Each row was made from one small tree. The marks that hang from a mark follow it in brackets, in the order of their numbers. Every link used is in the known rows. Write each row's tree.
Known rows
Z_877{Z_69 Z_878{Z_731 Z_786}}: [  2  15  -2  73  33  16 -46 -22 -10 -17  21  -1 -13  18  -2   8 -13]
Z_711{Z_739 Z_786}: [  4   0   0  24  -2   3  -6  10   0 -20   5  -1  11  -5  22   1 -19]
Z_877{Z_69{Z_739} Z_878{Z_786{Z_711}}}: [ 17   8 -12  54  37  21 -54   1  25 -26 -10  23 -11  11   2   5 -43]
Z_731{Z_878{Z_786 Z_877{Z_69}}}: [ 18  11  -8  25  12  -6  -8  26  -7 -31  18  12   1  11 -15  -2  -9]
Z_786{Z_711{Z_739{Z_69}} Z_878{Z_731 Z_877}}: [ -6   5   7  53  23  -9 -28  37   1 -51   7  20  31  -4  -2  -6 -35]
Z_786{Z_878{Z_877}}: [ -8  -7   4  18  -4 -31 -12  16  -9 -22  15  -1  20   0  -6  -1   1]
Z_877{Z_69{Z_739} Z_878{Z_731 Z_786}}: [ 12  19  -7  75  27  13 -58 -18   5 -17  16   5 -27  22   7  11 -22]
Z_731{Z_878}: [ 14  11  -4  25   3   2   1   6  -5 -10   6   4  11  18   0  11  -8]
Z_786{Z_711{Z_739{Z_69}} Z_878}: [ -9   7   5  38  22   8 -20  32  18 -47 -17  39  25   6   2  11 -45]
Z_731{Z_878{Z_786{Z_711} Z_877{Z_69}}}: [ 26   7 -10  31  24   7 -13  35  -1 -36   9  23  11   4 -18 -10 -27]
Z_786{Z_711 Z_878{Z_731}}: [  0   7   3  67  11  14 -21   7 -14 -21  19  12  12  13  -6   5 -22]
Z_786{Z_711 Z_878{Z_731 Z_877{Z_69}}}: [  4   0   3  39  19  -6 -16  23  -9 -31  30  11  15   1 -14 -13 -17]
Z_878{Z_786}: [  6  12   1  43   7   6 -26   0  -4 -18   4  13   3  13  -2  21 -16]
Z_739{Z_69}: [ -7  11  10  17  14  -2 -12   8   8 -22  -7  18  16   9   0  28 -24]
Z_878{Z_786 Z_877}: [  7   3   2  28   6 -19 -28  12  -8 -24  10   4  14  -4  -7   4  -8]
Z_786{Z_711{Z_739} Z_878{Z_731 Z_877{Z_69}}}: [  9  -1  -1  36  26  -7 -24  36   1 -41  24  17  22  -5  -3 -21 -25]
Z_69{Z_739}: [ 13   9  -1  16   2  -7 -25   5  16  -9  -3  12   2  11  13  19 -20]
Z_739{Z_69{Z_877{Z_878{Z_731 Z_786{Z_711}}}}}: [-14  21   2  95  39  34 -57  -4   9 -25 -10   6  21  28   3  23 -33]

Which tree is each row?
[-35   7   5  45  -8  10  -5  28  14 -38  -5  13  20  26  21  20 -22]
Z_711{Z_739{Z_69{Z_877}} Z_786{Z_878}}
[ -8 -11  -2  14  -3 -17   0  33  -1 -42  23   5   7  -8   7 -17 -11]
Z_711{Z_739 Z_786{Z_878{Z_877{Z_69}}}}
[  4  11 -10  67  25  23 -64   0  31 -14 -22   7  14  25  14  17 -33]
Z_69{Z_739 Z_877{Z_878{Z_786{Z_711}}}}
[ 20  17  -4  74  27  26 -44  13  -2 -32   7  23  13   4   5   1 -39]
Z_878{Z_731 Z_786{Z_711{Z_739}}}
[ 11   2  -2  41  14  -6 -29  29   6 -31  23  18   3   8  -4 -10 -25]
Z_786{Z_711 Z_878{Z_731 Z_877{Z_69{Z_739}}}}
[  1  15  -1  86  23  10 -52 -28 -18  -9  16 -12  -6  14   1  11  -8]
Z_877{Z_878{Z_731 Z_786}}
[ 33  12 -15  34  16   6 -24  38  15 -38   3  29  -4  11  -9  -7 -35]
Z_731{Z_878{Z_786{Z_711} Z_877{Z_69{Z_739}}}}
[ 24   9  -2  46  36   6 -41  31   2 -43  17  23  16  -8  -3 -17 -34]
Z_878{Z_731 Z_786{Z_711{Z_739}} Z_877{Z_69}}
[  9  11   4  56   8 -13 -35   3 -21 -20  26  -4   7   2  -6   2  -4]
Z_878{Z_731 Z_786 Z_877}
[  3  26  -7  59  26  35 -25  41  26 -44 -26  37  29  31   6  20 -45]
Z_731{Z_878{Z_786{Z_711{Z_739{Z_69{Z_877}}}}}}
[ 12   3  -8  64  40  18 -56   2  13 -29 -16  13  16  -4   9  -4 -39]
Z_877{Z_878{Z_786{Z_711{Z_739}}}}
[-24  16   3  62  27  13 -47  -7  16 -21 -19   4  17  29   6  33 -19]
Z_739{Z_69{Z_877{Z_878{Z_786}}}}
[ 18  10  -5  47  26  20 -38  22  12 -34 -11  30  19  -1   3   5 -42]
Z_878{Z_786{Z_711{Z_739}}}
[-21   3   8  56  -6 -14 -11  27 -18 -47  23   0   8  -1   9  -4 -17]
Z_711{Z_739{Z_69} Z_786{Z_878{Z_731 Z_877}}}
[ 16  17  -1  77  22  25 -36   2 -12 -20  13  17   7   9  -6  11 -31]
Z_878{Z_731 Z_786{Z_711}}
[  3   7   1  35   1 -20 -25  19   0 -27  32   9  -7  15  -1  -4  -8]
Z_786{Z_878{Z_731 Z_877{Z_69{Z_739}}}}
[ -5  19   2  50  30  27 -39  34  33 -42 -27  38  36  21  10  25 -49]
Z_878{Z_786{Z_711{Z_739{Z_69{Z_877}}}}}
[ 14  12  -7  90  41  25 -63  -7  -2 -26   1   5  10   2   8  -5 -35]
Z_877{Z_878{Z_731 Z_786{Z_711{Z_739}}}}
[-24   5   6  44  -6   4  -2  23   1 -43   1  17   5   8  13  13 -29]
Z_711{Z_739{Z_69} Z_786{Z_878}}
[ 15  -1  -2  36  17  -4 -32  21  -1 -28   2  12  24  -9 -10  -2 -26]
Z_878{Z_786{Z_711} Z_877}
